Known rows, with every way that one mark hangs from another
Z852{Z122{Z238{Z379{Z589{Z44 Z970}} Z999} Z696}}: [ 46 -26  18 -38  -4 -17 -45 -13   2  -7  25   4 -43 -39 -26  -3 -11  43
  22  35  -9 -23  26]
Z379{Z238{Z999} Z589{Z586{Z44} Z970}}: [ 10   3   8  -7   4   2 -21   8  12  -4  58 -11 -58 -29 -32 -16 -25  35
   2  25 -16  21  24]
Z999{Z379 Z852{Z122}}: [ 19 -19   6 -48   0 -14  -9 -10   0  -6  14  33  -1 -15  -2   3  22  18
  -3  12  18   1  -2]
Z852{Z122{Z238{Z999} Z696}}: [ 35 -27  10 -31 -12  -8 -39  -4 -17 -26   0   0 -19 -24 -23  -1  -8  16
  30  32  -4 -15  10]
Z379{Z238{Z852 Z999} Z589{Z44 Z970}}: [ 32 -10   8 -26   2  -8 -19  -9   7 -10  57  -3 -55 -28 -19  -4 -14  33
 -11  24 -21  18  20]
Z999{Z379{Z238 Z589} Z852}: [ 14 -21   1 -31   9 -13  -9 -13   3 -14  25   7 -16 -16   0  19  19  20
 -13  30  15  15   3]
Z379{Z238{Z852{Z122{Z696}}} Z589{Z44 Z586 Z970}}: [ 38  -9  19 -33   0  -5 -32  -1   4  33  56   1 -29 -38 -21 -19 -26  47
  33  27 -21   4  20]
Z999{Z379{Z238 Z589{Z970}} Z852}: [ 15 -11   5 -32  13 -13 -12 -21  12  -5  38  12 -23 -23   3  -1  19  27
 -21  24  15  15   5]
Z999{Z379{Z238{Z852{Z122{Z696}}} Z589{Z44}}}: [ 46 -28  16 -43 -11 -15 -16 -13  -1   5  26   8 -22 -43 -13  10  -9  34
  13  38  -1  -8  10]
Z999{Z852{Z122{Z696}}}: [ 24 -25  16 -38   4  -8 -16  -9 -14  -8   4  12   0   2 -10   9   5  14
  25  21   3  11 -14]
Z379{Z238{Z999{Z852{Z122{Z696}}}} Z589{Z44 Z970}}: [ 47 -23  14 -45   7 -17 -29 -23   1  -3  47  -1 -51 -21 -15   2 -15  42
  12  31 -11  15  20]
Z852{Z122{Z238}}: [ 30 -19  -8 -26 -12   4 -42  -1 -12  -2  10   3   2 -22  -4 -11 -10  18
  10  13   2  -6  15]
Z75{Z970}: [ 22  -6  10   0   3   3 -16   4  -9  -9  33   5  -2 -18  -9 -15  -4  19
  -2   7   0  14   8]
Z586{Z589{Z970}}: [  0   3   9  -6   5  21 -24   0   4   1  29   5  -7 -16 -25 -14   5  27
  -8  -3   3  21  -2]
Z852{Z122{Z238{Z379} Z696}}: [ 35 -28  11 -30  -9 -12 -40  -5  -7  -9  -1   3  -5 -30 -18   0   0  18
  28  31   1 -29   7]
Z238{Z852{Z122} Z999{Z379{Z589{Z44 Z970}}}}: [ 31 -17  16 -49  -6 -15 -12 -11  12 -13  45  30 -43 -35 -18  -7   5  43
 -10  21  -6  -5  20]
Z122{Z238{Z379{Z589{Z970}} Z852 Z999} Z696}: [ 14 -23  26 -19   6 -18 -30  -7   6 -37  18  -1 -44 -22 -34  15  14  24
  10  51 -13 -16   4]
Z379{Z238{Z999{Z852}} Z589{Z44 Z586 Z970}}: [ 20  -3   8 -25  15 -11 -24   0   6   8  64   4 -54 -23 -24  -7 -13  38
  10  18 -16  26  26]
Z829{Z970}: [ 12  -3  -1 -14  14  16 -12   1 -13 -15  27   4 -14 -12   0 -13   2  27
   5   3  16   9   2]
Z999{Z379{Z238} Z852{Z122}}: [ 29 -23  -4 -51  -2 -20 -15 -14   4  -6  22  23  -4 -21  -1   1  21  14
  -6  20  16  -3   8]
Z238{Z999{Z379{Z589{Z586 Z970}} Z852{Z122}}}: [  7 -11  14 -46   9 -17 -14  -4  14 -12  44  33 -34 -22 -17  -9  23  38
   1  20   7   4  19]
Z379{Z238{Z852{Z122{Z696}}} Z589{Z586 Z970}}: [ 23 -11  17 -30   2  -3 -30   0   9  15  49  -2 -18 -29 -14 -22  -7  39
  26  34 -15   0  13]

Rows
[ 32 -38  23 -49   7 -27 -16  -9   4 -22  27  13 -43 -10 -27  31  11  37
  17  36  -7  -1  13]
Z238{Z379{Z589{Z44}} Z999{Z852{Z122{Z696}}}}
[ 19 -29  10 -37  -2 -10 -17   1  16 -13  32  11  -9 -12  -9   8  20  35
  -4  28  -8  -9  11]
Z238{Z379{Z589} Z852{Z122}}
[ 38 -23  18 -46   5 -15 -37 -27  -4  18  22  21 -24 -29 -10   8  -5  47
  15  31   9  -3  11]
Z999{Z379{Z589{Z44 Z970}} Z852{Z122{Z238 Z696}}}
[ 40 -30  -1 -38  -9 -13 -43  -3   2 -12  28   5 -34 -30 -19   8  -7  39
   6  27  -8 -17  36]
Z852{Z122{Z238{Z379{Z589{Z44}} Z999}}}
[ 18 -12   5 -28  -3  -6 -43   6  16  -1  42   6 -44 -29 -35 -12 -11  45
   8  28 -12 -15  36]
Z852{Z122{Z238{Z379{Z589{Z586{Z44} Z970}} Z999}}}
[ 25 -27  24 -38  -6 -17 -12   1   6 -15  12  16  -6 -19 -22   5  17  16
  17  30  -7 -22  -7]
Z238{Z379 Z852{Z122{Z696}}}
[ 14 -26  22 -22  -4 -15 -22  -5 -10 -43   0   3 -33 -26 -32  26  10  15
  16  52  -3 -11  -2]
Z122{Z238{Z852 Z999{Z379{Z589}}} Z696}
[ 11  -8  13 -19   6 -15 -34  10  11  -7  46  12 -50 -30 -39   2   2  36
   7  28 -21  -9  27]
Z122{Z238{Z379{Z589{Z44 Z586 Z970}} Z852 Z999}}
[ 23 -35  24 -37  -1 -13 -16  -2   9 -16  20   7 -10 -15 -16  15  16  33
  16  40  -8 -14   0]
Z238{Z379{Z589} Z852{Z122{Z696}}}
[ 46 -35  15 -38  -8 -17 -43  -7  -5 -15  14   0 -37 -34 -28  14 -11  37
  29  40 -10 -22  24]
Z852{Z122{Z238{Z379{Z589{Z44}} Z999} Z696}}
[ -7  -4  24 -15   9 -11  -6  15  26 -19  54  13 -58 -17 -47   2   8  35
  -4  29 -22   3  13]
Z238{Z379{Z589{Z586{Z44} Z970}} Z852 Z999}
[ 36 -28  10 -40 -11 -17 -16  -4  -3 -35  21   0 -26 -19 -23   1   4   7
  15  37 -13  -7   5]
Z379{Z238{Z852{Z122{Z696}} Z999}}
[ 20 -23  18 -17  -5 -12 -27  -7 -13 -39  -3  -2 -33 -35 -26  18   1  18
  19  46   6 -11   3]
Z122{Z238{Z999{Z379{Z589}}} Z696}
[ 17  18  16  -7   5   6 -19  13  -6  38  46  19 -25 -43 -24 -38 -30  29
  23 -13 -10  16   8]
Z589{Z44 Z586 Z970}
[ 31  -8   5 -37  -6  -8 -44  -1   3  12  42  21 -38 -49 -22 -22 -14  48
  14  17  -3 -14  39]
Z852{Z122{Z238{Z999{Z379{Z589{Z44 Z586 Z970}}}}}}
[ 36 -24   8 -26 -12  -1 -41  -6 -19  -5  -4  -2  -1 -25 -12  -5 -14  18
  32  27   1 -12   3]
Z852{Z122{Z238 Z696}}
[ 15 -14  31 -43  -3 -17 -12   0  11 -18  35  28 -35 -36 -29 -11  15  37
  20  36  -5 -15   9]
Z238{Z852{Z122{Z696}} Z999{Z379{Z589{Z586 Z970}}}}
[ 14 -16   1 -16  -3 -14 -29   5   0 -37  11   4 -32 -25 -27   6  12   6
  -2  25  -3 -16  14]
Z122{Z238{Z379 Z999}}
[ 18  -8   7 -25   0  -8 -11 -14  14  -8  40  10 -23 -39  -2 -12  11  27
 -22  26   5   2   7]
Z999{Z379{Z238{Z852} Z589{Z970}}}
[ 10 -27  31 -35  -2 -18 -12  16  15 -24  34   9 -46 -14 -51  20   5  37
  28  48 -23 -13  11]
Z238{Z379{Z589{Z586{Z44}}} Z852{Z122{Z696}} Z999}
[ 20 -26  11 -45  -6 -23  -9   5  15 -39  28  23 -27 -16 -26   3  29  15
  -5  25 -11 -19  11]
Z238{Z379 Z852{Z122} Z999}
[ 15 -21  18 -14  -5 -10 -25   2 -19 -42  -4  -2 -28 -14 -36  18   1   1
  25  41 -13  -5  -8]
Z122{Z238{Z852 Z999} Z696}
